What can hang from each mark
C: B L Q
L: B C G Y
B: L
Y: L
G: B L U

Each row was made from one small tree. The marks that hang from a mark follow it in brackets, in alphabetical order. Every link used is in the known rows. Write each row's tree.
Known rows
Y(L(B G(U))): [-0.960 0.639 -2.546 1.174 2.871 2.929 -1.006 0.502 0.645 -1.947 1.228 0.062 -1.504 0.410 -0.638 1.303 -2.128 2.512 -2.510]
B(L): [1.748 3.427 -3.357 -0.729 -1.373 -4.644 -0.248 1.481 -2.612 1.617 0.918 2.118 2.297 3.472 -0.068 1.113 0.530 2.187 -0.584]
B(L(C(Q) G Y)): [1.085 0.602 3.446 -1.099 -1.303 -2.959 -3.258 1.550 0.926 -0.704 0.090 -0.767 -0.841 -0.100 3.279 -0.075 -2.450 -1.945 0.573]
G(L(C(B)) U): [-1.394 -0.131 -2.556 1.112 1.058 4.456 0.589 -1.695 -1.008 -1.071 -0.347 0.343 0.320 0.456 -2.318 -1.251 2.128 0.431 2.166]
C(B Q): [-0.310 4.397 -0.870 2.766 -2.618 -1.461 4.005 0.690 -0.952 4.710 -2.735 1.438 3.342 0.139 -3.183 -2.581 0.240 -2.891 0.256]
C(B L Q): [0.415 5.545 0.673 3.174 -3.924 -4.126 5.268 3.620 -1.710 5.002 -3.998 0.948 2.610 -0.947 -4.705 -3.389 -0.463 -4.436 2.525]
G(L): [-1.901 -0.108 -3.507 0.544 -0.308 0.031 1.384 1.045 -1.257 2.442 0.253 1.867 2.468 1.102 -1.535 2.172 0.795 4.448 -0.589]
G(B L U): [-0.762 -2.057 -2.864 0.795 2.964 3.441 0.243 -2.341 -1.574 -1.408 1.114 0.727 -1.377 -0.233 -3.533 -1.995 1.669 2.355 0.520]
Y(L(B C G(U))): [-1.795 -0.758 -2.292 0.679 3.502 2.895 -2.410 -0.024 1.817 -3.751 1.508 -0.006 -1.333 0.053 1.501 2.511 -1.649 2.575 -0.839]
B(L(C Y)): [2.005 -0.160 -0.338 -3.719 -0.633 -3.793 -2.426 1.447 -1.720 -1.178 2.447 -0.149 -0.197 2.683 3.020 2.738 1.311 1.763 -0.601]
G(B L(C(Q)) U): [-1.893 -1.082 -0.669 2.234 3.073 2.767 -0.775 -1.830 0.608 -1.778 -0.634 0.992 -0.350 -1.529 -2.535 -3.266 0.825 -0.428 3.227]
L(B C): [-0.562 -0.728 -1.641 -0.401 -0.006 -1.509 1.723 -1.501 1.156 -0.068 0.798 0.943 2.917 0.374 2.212 4.476 1.259 2.986 -1.104]
Y(L): [-1.955 1.996 -4.964 0.361 0.565 -2.085 0.274 4.564 -2.551 1.774 1.248 2.233 2.394 2.891 -1.390 2.446 -0.047 4.203 -1.928]
G(L(C)): [-2.943 -1.438 -3.185 0.021 0.462 0.003 0.350 0.677 0.062 0.588 0.526 1.398 3.068 0.881 0.379 3.433 1.556 4.498 1.087]
G(B U): [0.816 -1.496 -3.872 0.572 2.290 1.300 0.525 -2.494 -2.174 -0.638 0.180 0.964 -0.580 1.465 -2.202 -2.675 1.716 1.593 -0.577]
G(B L(Y)): [-0.348 -4.257 0.300 -2.093 1.136 1.864 1.017 -0.534 -0.790 -0.629 2.765 -0.496 -2.281 -1.301 -1.845 1.430 2.926 2.646 -0.977]
C(B(L) Q): [1.508 7.316 0.522 1.609 -3.060 -3.846 1.755 1.633 -1.732 3.045 -1.127 1.208 2.016 0.977 -3.028 -3.467 -0.476 -4.328 1.282]
L(B C G): [-1.426 -1.703 -0.489 -0.095 -0.433 0.334 0.880 -2.319 3.145 -0.218 0.281 0.085 1.699 -1.251 3.439 4.397 -0.220 2.277 -0.941]
G(B(L(C)) U): [2.118 0.095 -2.827 -1.352 2.062 -1.164 -2.695 -2.075 -1.607 -3.885 1.986 1.059 -1.653 2.034 0.250 -1.593 1.659 0.550 1.998]
B(L(C G(U) Y)): [2.162 -1.937 0.664 -2.566 1.028 0.377 -5.129 -0.590 -0.593 -3.830 1.302 -1.447 -3.433 2.158 3.300 -0.374 -0.950 0.389 -0.278]

Which tree is each row?
[2.445 -1.074 1.843 -0.130 -1.631 2.208 1.562 0.760 -1.644 0.539 -1.960 -2.029 -3.888 -0.960 -2.363 -3.463 -0.335 -3.204 0.482] | C(B L(G(U) Y))
[-1.798 1.045 -1.886 0.559 0.727 0.472 0.679 1.791 1.379 -0.059 1.713 0.569 0.307 -0.546 0.088 4.171 -1.800 3.179 -2.727] | Y(L(B G))
[1.016 -1.916 1.043 -3.236 -0.901 -1.970 -3.245 0.558 0.389 -1.784 2.161 -0.658 -1.460 1.259 4.208 2.427 -0.222 0.857 -0.430] | B(L(C G Y))
[1.258 -3.732 -0.388 -0.936 1.163 2.883 -1.994 -0.959 -1.235 -0.104 -0.678 -1.401 -2.559 1.396 1.102 -0.868 -0.879 1.277 -2.866] | L(G(U) Y)
[0.793 -3.439 0.887 -1.055 0.428 4.979 -0.904 -2.252 0.361 -1.555 -0.418 -1.806 -2.771 -0.205 0.895 -1.407 0.868 -1.986 -0.566] | L(C(B) G(U) Y)
[2.169 6.151 1.393 2.535 -1.293 0.105 -0.682 -0.725 -0.684 0.811 -1.991 0.337 -1.152 0.126 -2.627 -6.767 -2.516 -5.880 1.594] | C(B(L(G(U))) Q)
[-2.071 -1.780 1.871 -0.148 0.572 0.003 -0.583 1.761 0.329 0.487 -0.031 -0.176 1.018 -0.700 0.408 1.398 0.067 0.796 0.549] | G(L(C(Q) Y))
[2.743 5.162 3.233 -0.744 -2.572 -3.125 1.012 1.750 -2.177 1.694 0.091 -0.538 -0.773 0.604 -2.262 -2.967 0.203 -4.827 -0.257] | C(B(L(Y)) Q)
[-0.087 0.774 -1.530 -1.327 -1.502 -3.064 -2.330 0.390 0.458 -0.209 0.829 1.265 1.247 1.660 3.416 1.833 -0.759 1.937 1.104] | B(L(C G))
[-0.017 0.300 2.363 0.081 -1.615 -0.435 1.822 0.579 -0.190 1.920 -1.051 -0.792 1.027 -0.638 -0.148 -0.884 1.096 -3.503 0.297] | L(C(B Q) Y)
[0.175 -1.944 -0.036 -2.140 -1.418 0.513 1.722 0.011 -0.766 0.881 0.694 -0.955 0.549 0.488 0.554 1.730 3.055 -0.305 -0.902] | L(C(B) Y)
[-1.551 -1.138 4.059 -0.464 0.826 0.785 0.695 -0.277 2.283 -1.158 1.043 -1.047 0.367 -2.863 0.508 3.091 0.008 0.412 -0.163] | G(L(B C(Q) Y))
[-1.529 -3.193 2.740 -0.529 1.278 1.265 0.245 -0.363 1.197 -1.293 1.225 -0.446 -1.247 -2.963 -0.655 0.298 1.650 -0.079 1.527] | G(B L(C(Q) Y))
[-0.813 0.361 1.086 2.800 1.678 1.846 -0.746 -2.726 2.957 -1.419 -2.182 -0.225 0.471 -1.472 1.805 -1.403 -2.398 -1.501 0.283] | L(B C(Q) G(U))
[3.433 2.819 0.525 -2.859 -2.700 -2.303 0.893 0.749 -2.751 0.757 2.181 -0.587 -1.119 1.959 -1.400 -0.203 1.712 -1.962 -1.361] | C(B(L(Y)))
[-1.170 -2.654 2.668 -0.130 -0.543 -0.232 -1.312 0.738 1.935 1.220 -1.607 -0.788 0.347 -0.950 3.022 0.458 -1.371 -0.699 -0.455] | L(C(Q) G Y)
[-0.577 -1.443 1.000 -0.482 -0.368 -2.294 -0.130 1.809 -0.219 1.593 -1.132 -0.125 1.742 0.819 1.889 0.996 0.116 -0.183 -0.895] | L(C(Q) Y)
[-0.591 0.233 -1.940 1.069 2.240 3.025 0.956 -2.232 -0.445 -1.190 0.612 0.216 -0.068 0.045 -2.009 0.579 0.347 3.044 -1.331] | G(L(B) U)
[0.908 2.730 2.234 3.568 -0.379 -1.050 1.597 0.458 1.095 0.767 -3.719 -0.463 -0.433 -2.468 -1.533 -3.176 -3.851 -2.834 1.113] | C(L(B G(U)) Q)
[0.694 2.960 0.198 1.730 0.408 -1.261 -4.135 0.195 0.434 -1.277 -1.883 0.733 0.033 1.224 1.394 -3.277 -3.052 -2.100 2.208] | B(L(C(Q) G(U)))
[-1.305 1.644 0.673 1.715 -0.313 -2.409 1.898 -0.531 1.957 0.907 -1.060 0.737 3.899 -0.848 1.489 1.985 -0.622 0.148 0.065] | L(B C(Q))
[0.590 -5.036 0.809 -2.303 -0.142 1.736 0.659 -1.919 0.750 0.130 1.449 -0.790 -2.282 -1.461 0.926 0.668 1.243 1.030 -2.165] | L(G(B) Y)
[-0.223 -5.956 -0.296 -1.960 3.992 4.700 -1.910 -2.596 -0.449 -4.145 2.384 -0.834 -3.681 -0.757 -0.439 -0.017 2.804 2.132 0.698] | G(B L(C Y) U)
[0.861 0.747 5.768 0.835 -2.247 -2.574 2.522 2.094 1.782 1.415 -1.694 -2.097 -1.222 -3.750 0.048 0.236 -3.034 -2.679 -0.398] | C(L(B G Y) Q)
[-1.956 1.593 1.084 2.382 -2.520 0.371 1.705 -0.415 2.461 2.915 -2.717 0.629 2.720 -1.792 0.007 -2.124 -0.706 -3.458 1.937] | L(C(B Q) G)
[-0.078 -3.352 1.354 -1.674 -1.717 2.258 0.949 -0.782 1.156 0.642 0.270 -1.362 -0.604 -0.772 1.748 1.299 1.400 -0.960 -0.728] | L(C(B) G Y)
